(in the rows, 128 means zero)
Known rows, with every step that occurs:
N, M, H: [ 83  53  96 126 138 110 149 166 143 146 105 136 116 132 152 140 124 138
 134 115 159 127 139 121 122 119 157 132 132 126 145 136 134 135 117 150
  43 128 168 105 124 144 126 144 122 116]
L, Y: [ 84 166 125 137 147 129 126 121 124  76 129 133 114 134 127 133 120 125
 140 131 134 126 113 122 123 127 159 132 140 115 127 119 114 127 128 143
 132 129 101 102 131 106 123 125 144 138]
B, P, Y: [138 122 136 119 137 149 109 130 128 137  87 110 107 129 129 110 132 112
 163 135 131 132 119 129 117 137 118 126 122 130 118 124 121 159 122 133
 114 145 115 124 132 128 135 125 126 157]
M, H, D, Z: [141  91 113 126 161 137 128 186 134 121 109 150 108 117 173 141  94 158
  86 104 189 126 109 132 119 125 106 145 134  78 147 128 123  92 116 126
  90  81 105 148 132 175 141 138  75 146]
N, P: [147  97 146 154 125 137 137 120 147 133 101 113 129 147 125 141 141 125
 127 124 117 125 153 135 116 136 136 121 126 146 124 129 144 145 127 104
 114 159 117 134 114 128 136 132 139 122]
P, N: [121 143 130 115 135 128 127 109 139 142 140 139 141 126 129 138 129 136
 136 115 142 135 138 136 138 124  95 131 119 120 135 140 145 137 127 138
 155 117 110  79 125 122 127 138 124 139]
Z, D, B: [ 91 177 142 122 175 117 118 157  91 127 143 150  90 129 135 141 120 135
 109 122 158 132 101 117 113 129  87 120 135  90 133 134 122  80 128 127
 137 104 101 162 135 152 138 138 117 146]
N, M, H, D, B, P, Y: [ 54  49  98 111 186 130 115 194 120 139  82 137  69 131 171 146 113 141
 138 107 183 130 109 123  96 131 111 126 137 112 141 134 117 127 108 151
  21 111 114 140 120 173 144 156  94 150]
Y, P: [116 122 117 122 142 130 124 117 119  81  83 132 146 115 122 127 104 130
 145 131 128 125 152 142 128 131 113 124 144 142 119 128 133 115 124 131
 132  95 106 119 131 127 124 132 139 108]
G, P, N: [122 119 145 144 134 137 123  85 129 149 124 129 149 129 120 139 127 137
 131 113 145 133 151 150 138 118  99 134 121 126 135 133 155 122 123 126
 139 132 113  93 115 126 128 136 131 129]
Z, D, B, P: [118 154 142 117 191 125 111 164 129 141 103 145  83 135 127 134 137 129
 141 131 150 135 113 114 113 142  62 113 131 103 126 144 123 108 127 122
 113 106 101 172 133 156 142 138 125 147]
Z, D, H, M, N, P: [115 116 154 121 141 130 113 209 145  91 151 142  83 157 118 108 120 129
  82 142 205 137 162 123  92 142 151 117  90  82 137 145 167 147 131 124
  48 178  90 186 147 138 133 155 141 135]
H, M: [119 112 116 110 122 132 121 155 135 100 147 139 121 132 128 122 117 128
 109 130 134 131 136 133 122 128 143 124 120 116 130 131 137 129 129 127
  99 119 123 134 127 126 132 138 141 122]
L, Y, P: [ 78 164 116 128 157 132 123 118 115  38  89 134 134 121 119 132  97 128
 155 137 137 122 133 139 120 131 131 128 157 127 121 119 116 111 123 145
 148  94  77  91 131 106 120 131 158 118]
R, U: [119  71 136 134 133 153 114 134 154 107 141 142 143 119 141 133 124 140
 134 106 133 126 135 129 121 124 120 133 120 117 124 127 141 130 130 127
 112 103 134 133 125 123 137 127 139 137]
B, D: [129 142 140 137 140 119 128 149 130 157 119 113 116 127 127 138 130 125
 133 125 169 129 115 120 117 133 117 126 129 108 127 131 129 104 124 135
 121 122 113 131 136 140 138 127 121 130]
G, P, U, R: [152  17 143 142 162 149 116 111 134 114 159  96 150 124 155 128 133 144
 128 125  92 120 169 139 118 117 170 150 139 107 117 109 163  96 130 102
  72 147 106 126 110 132 145 117 147  97]
Y, P, N, M, H, D, B: [ 29  78  84  95 201 113 129 168 121  97  87 171 126 119 164 166  85 165
 125  90 202 130 143 147 121 120  64 128 152 119 152 151 143  91 109 159
  74  57  87  85 114 166 132 176 105 113]
D, H, M, N: [ 96 114 128  98 127 127 112 205 138  80 175 149 103 147 115 101 113 126
  80 141 187 137 149 127 109 128 157 133  97 105 137 143 146 151 131 146
  49 155 110 161 153 128 120 152 138 134]
D, H, M, N, P, U: [133  45 145 110 132 133 119 195 137  84 150 105 116 160 129 105 130 118
  78 143 133 130 187 134 104 137 200 133 107 113 128 139 190 144 131 108
   4 205  82 163 127 132 135 149 144  98]
H, M, N: [100 105 115 101 103 130 113 182 156 103 179 147 118 144 114 111 127 126
 109 139 160 135 160 134 119 132 159 122 101 124 131 142 135 151 132 138
  46 153 124 145 142 124 127 147 142 114]
M, H, D, B: [ 97 106 117 119 177 124 121 187  98 126 128 157  94 120 161 145 107 153
  87 108 185 128 107 125 114 123  93 129 137 102 143 132 119  91 117 126
  68 102 109 159 125 172 136 149  94 140]
M, H: [131 108 119 125 134 122 135 159 125 141 117 132 123 120 141 127 123 132
 119 121 159 129 129 120 131 122 135 131 124 116 136 128 128 131 122 130
  78 134 146 124 131 145 127 134 113 139]
Z, D, B, P, N, M, H: [ 67  91 108 103 200 108 128 181 153 170  89 164  93 137 152 155 132 145
 154 104 195 141 129 116 116 130  58 117 121  93 149 166 139 124 116 157
  64  98 129 101 124 166 139 167 110 152]
P, B, D, H: [102 175 131 143 157 111 133 185 141 130 115 126 105 132 137 124 105 133
  89 123 184 128 137 109 121 127 129 151 117  89 140 137 130 117 125 149
 118 125  98  90 150 137 130 137  93 150]
G, P, B, D: [112 149 128 168 136 123 131 138 144 158 109 117 126 131 133 131 119 136
 108 116 165 123 171 132 124 123 140 147 127 113 130 128 132 101 123 131
 109 141 110  80 133 137 139 129 102 125]
G, P, N, M: [ 79  74 120 140 135 125 133  94 145 149 115 136 148 139 134 153 129 142
 137 106 147 130 161 146 133 115 120 131 127 135 144 139 156 127 120 147
  97 129 132  67 110 128 128 146 134 112]
Y, P, N, M, H, D: [ 57  64  78 100 164 122 134 151 152  98  73 157 145 109 162 156  88 162
 153  98 204 130 151 152 126 124  85 131 143 116 151 145 153 122 111 157
  71  77 115  73 113 158 127 164 107 107]
P, G: [126 134 137  92 120 126 133 106 115 112 138 128 131 130 130 143 128 130
 128 118 109 128 121 139 133 127  98 128 126 112 133 134 136 129 125  99
 110 148 107 113 112 115 137 126 146 125]
Z, D, H: [121 169 150 117 159 119 120 165  99 116 123 142  92 120 133 120 112 135
 106 134 177 132 111 109 116 130 103 131 120  67 138 131 141 107 129 137
 134 131 104 167 147 146 127 131 118 155]
G, P, N, M, H, D: [ 75  39  97 135 152 130 133 139 148 153 105 150 132 128 162 156 111 165
 130  93 204 129 155 149 126 114 122 138 129 107 157 138 161 120 111 143
  46 124 131 103 105 169 134 157 101 121]

Rows:
[ 40  75  93 103 186 112 132 175 131 131 124 165 108 130 168 172 110 161
 110  86 197 134 122 134 120 116  80 134 133 101 159 151 141 105 113 154
  63  98 109  85 113 171 135 171  89 135]
P, N, M, H, D, B
[104 176 118 144 140 117 136 161 158 153 121 125 115 127 137 130 116 135
 113 120 162 126 155 118 126 130 136 139 126 109 131 135 128 114 126 144
 128 134 110  65 138 136 138 132  94 131]
P, B, D
[131  69 140 110 219 141 108 173 142 122 144 122 108 130 160 130 141 142
 147 130 113 130 129 113 104 139  97 129 137  76 116 132 149  89 133 104
  80 114  82 154 121 159 158 132 138 131]
Z, D, B, P, U, R
[ 89  56  86 127 162 126 137 194 147 124  90 154 103 128 184 152  97 164
 101 100 190 124 117 134 111 123 127 146 141  91 156 136 127  96 110 148
  53  78 126 129 127 179 140 146  75 127]
N, M, H, D, Z
[122 132 132  89 139 128 129 100 104  62  97 130 152 117 121 140 106 134
 149 120 112 126 142 152 134 130  84 120 144 126 126 134 141 112 123 102
 111 119  79  99 116 116 132 132 158 109]
Y, P, G
[133 139 144 148 158 124 126 162 129 150 111 129 119 125 145 146 115 134
 101 117 173 129 103 121 115 129  91 138 135  86 134 137 121  70 121 137
 145  80  94 120 146 153 145 126  98 143]
B, D, Z
[ 21 109  79 106 189 126 131 147 146  55  74 159 132 115 159 160  79 161
 164 102 203 128 144 145 121 123 112 131 155 105 150 136 139 121 110 171
  73  72  81  45 114 141 126 164 122 114]
L, Y, P, N, M, H, D
[ 96 142 127 141 148 127 118 188 139 110 133 132 105 133 130 119  94 138
  60 120 190 128 167 127 112 118 153 153 113  82 139 132 155  99 123 140
  72 128  94  97 146 144 136 145 116 131]
G, P, B, D, H, M
[ 70  65  86 107 158 121 137 161 160 146 111 150 127 123 167 153 111 161
 138  96 199 133 135 138 125 122 106 134 127 105 158 146 154 135 113 153
  66 109 135  80 111 164 133 160  93 127]
P, N, M, H, D
[ 84  48 101 139 165 136 130 155 152 144  93 156 123 130 177 164  95 171
 102  82 207 129 136 153 122 111  94 152 136  88 164 141 154  91 107 146
  60  85 107  85 116 178 141 154  81 131]
G, P, N, M, H, D, Z
[146 100 156 124 126 132 141 100 130 116 114 108 135 147 126 153 139 126
 127 114 102 125 147 144 119 135 111 117 123 129 127 134 154 142 125  72
 104 176  91 120 102 116 143 129 158 121]
N, P, G
[ 51 217 108 145 175 122 130 149 143  59  85 132 123 120 125 137  87 135
 142 128 170 121 160 127 121 132 139 141 155 111 123 124 114 101 121 161
 139  90  59  31 139 109 131 135 123 116]
L, Y, P, B, D
[112 116 127 104 145 132 118 177 117  78 146 146 112 131 128 114 109 127
  80 131 151 133 126 125 115 123 141 133 115  96 138 132 146 130 130 134
 100 116 113 151 141 132 123 143 138 138]
D, H, M
[122 145 142 169 138 123 146 157 175 160  91 109 123 147 134 142 131 130
 112 117 156 122 179 122 115 139 136 134 120 124 127 137 143 134 125 123
 122 157 101  77 126 136 145 135 108 123]
N, P, B, D
[101 105 169 127 130 135 110 215 119 113 142 107  78 150 119 113 119 111
  86 137 223 137 144 123  81 136 163 123  92  86 131 133 157 147 121 140
  34 195  68 158 154 130 139 154 132 152]
B, D, H, M, N, P, Y
[ 64 158 121 115 136 114 121 238 166 103 166 146  93 146 128 105 105 132
  66 134 215 135 171 115 112 131 155 148  92  88 142 152 141 140 129 161
  47 150  92 102 161 133 131 156 110 137]
P, B, D, H, M, N
[ 94 146 136  92 135 123 107 214 129  81 174 161  79 137 121 100 110 133
  90 147 214 140 137 119 105 135 137 124  96  66 143 145 151 130 133 144
  52 152 100 177 157 136 127 152 130 143]
Z, D, H, M, N
[103 169 146 112 181 136  98 156  93 136 104 132  68 125 134 127 126 118
 143 128 160 137  96 117 105 137  77 114 128  90 123 129 114 111 121 133
 125 129  90 155 140 147 143 134 116 176]
Z, D, B, P, Y
[173  77 120 115 152 135 121 136 149 145  98 100 136 132 135 116 147 119
 166 140  72 129 150 129 127 143 138 129 143 135 115 129 153 137 128 109
  75 162 116 141 114 138 141 122 133 103]
B, P, U
[ 41 197 107 119 185 123 119 196 138  10  95 150 107 122 127 123  62 131
  92 129 193 125 158 121 107 128 150 146 142  80 132 131 134 102 122 169
 109  77  41  47 154 115 125 153 132 126]
L, Y, P, B, D, H, M
[114 102 154 141 109 144 118 142 127 130 137 103 105 153 124 119 140 113
 126 136 159 131 158 137 105 137 172 122 104 140 123 125 139 174 124 125
  71 203  99 137 133 115 134 137 131 143]
M, N, P, Y
[118 119 146 149 120 146 113  97  77 134 117 106 114 121 130 119 116 121
 124 125 143 126 125 144 118 116 154 136 130 118 126 105 130 116 118 126
 115 158 111 124 125 125 130 122 127 148]
G, P, Y
[111 120 136  83 180 138 114 143 126  99 105 147 103 141 139 153 127 141
 130 108 122 131 107 141 115 143  42 119 136 111 130 144 122 111 122  88
  76 122  72 160 104 154 154 143 133 131]
H, D, B, P, G
[111 142 141 165 129 122 140 181 195 163 121 111 113 164 121 128 137 129
 108 128 188 126 200 126 113 144 153 133 102 135 127 148 140 150 127 133
  61 190  93  90 138 131 142 146 105 118]
M, N, P, B, D
[134 110 153 148 118 146 125 116 112 126 105  93 114 136 136 135 133 113
 126 124 135 125 132 134 108 131 154 121 122 130 121 114 143 150 121 111
 137 172  99 119 122 118 136 128 129 145]
N, P, Y
[122  97 125  83 191 128 120 176 118 113  96 148  93 135 153 148 122 148
 126  98 157 132 105 136 114 137  51 122 131 102 138 146 131 116 115  90
  34 125  91 162 109 171 150 148 121 143]
M, H, D, B, P, G
[106 133 138 121 165 139 104 144 101 127  98 126  87 133 133 126 128 113
 135 126 130 133 105 126 109 133  98 121 129 129 119 130 110 132 121 132
 116 123  94 133 131 134 137 136 121 162]
D, B, P, Y
[ 90  82 118 118 194 145 122 122 133  17 132 112 150 111 147 131 102 141
 164 135  96 117 152 136 112 125 169 144 168 101 111 107 151  98 128 128
 107  92  55  73 121 107 135 126 172  95]
L, Y, P, U, R
[ 58  85 102 104 193 128 119 155 176 140  96 158 115 147 147 165 129 151
 146 101 156 135 127 138 114 138  53 122 134 131 143 160 132 126 118 147
  82  90  94 104 108 161 142 166 109 128]
H, D, B, P, N, M
[105  53  89 107 180 135 128 181 202 153  64 158 115 133 178 157 112 163
 141  94 197 135 132 136 122 132  69 140 128  93 155 160 141 131 111 156
  65  66 115  93 118 181 144 159  77 142]
B, P, N, M, H, D, Z
[ 58 218 122 136 195 118 127 171 126  47  84 136 113 124 127 128  70 136
 111 131 190 122 148 117 113 129 137 148 147  93 130 126 119 100 121 167
 141  82  46  49 155 119 122 140 121 130]
L, Y, P, B, D, H
[ 90 141 128 121 170 129 116 156 103 109 141 152 104 130 142 149 116 146
  98 114 151 128 104 132 114 128  88 131 139 113 134 130 118  88 124 125
 105  91  91 166 121 160 139 142 104 132]
H, D, B
[ 62 108 106 117 135 119 141 113 162 150 129 137 143 134 140 155 129 138
 144 109 141 134 141 137 133 122 114 129 124 132 144 149 147 143 123 158
 111 118 132  56 117 128 127 149 129 121]
P, N, M
[109 156 142 162 158 121 130 164 123 141 106 122 114 137 132 125 102 138
  83 121 186 125 158 121 119 120 138 156 120  91 138 128 139 104 122 144
 106 136  95 105 145 145 131 134 104 134]
G, P, B, D, H
[103 144 122 109 146 131 122 101 130  98  92 146 164 115 123 138 110 137
 151 119 143 132 154 150 141 127  76 123 137 135 128 141 147 124 124 141
 170  88  86  66 125 121 123 146 134 118]
Y, P, N
[122  87 113 114 195 133 115 196 136 139  91 155  92 129 153 135 124 147
 120 111 175 131 114 122 112 138  77 122 133 113 133 140 114 117 118 120
  48  97 111 178 123 182 141 151  99 146]
M, H, D, B, P
[120 115 128 118 184 137 111 167 138 123 101 149  98 138 140 140 129 140
 133 116 142 131 113 132 110 144  65 122 139 128 126 140 116 111 123 121
  94  95  96 186 118 167 144 146 114 134]
H, D, B, P
[116  82 137 129 105 140 122 176 172 101 152 132 117 164 114 118 141 122
 106 137 155 131 182 141 106 140 166 115  99 140 125 143 153 168 130 115
  39 179 114 157 126 121 135 151 148 108]
H, M, N, P
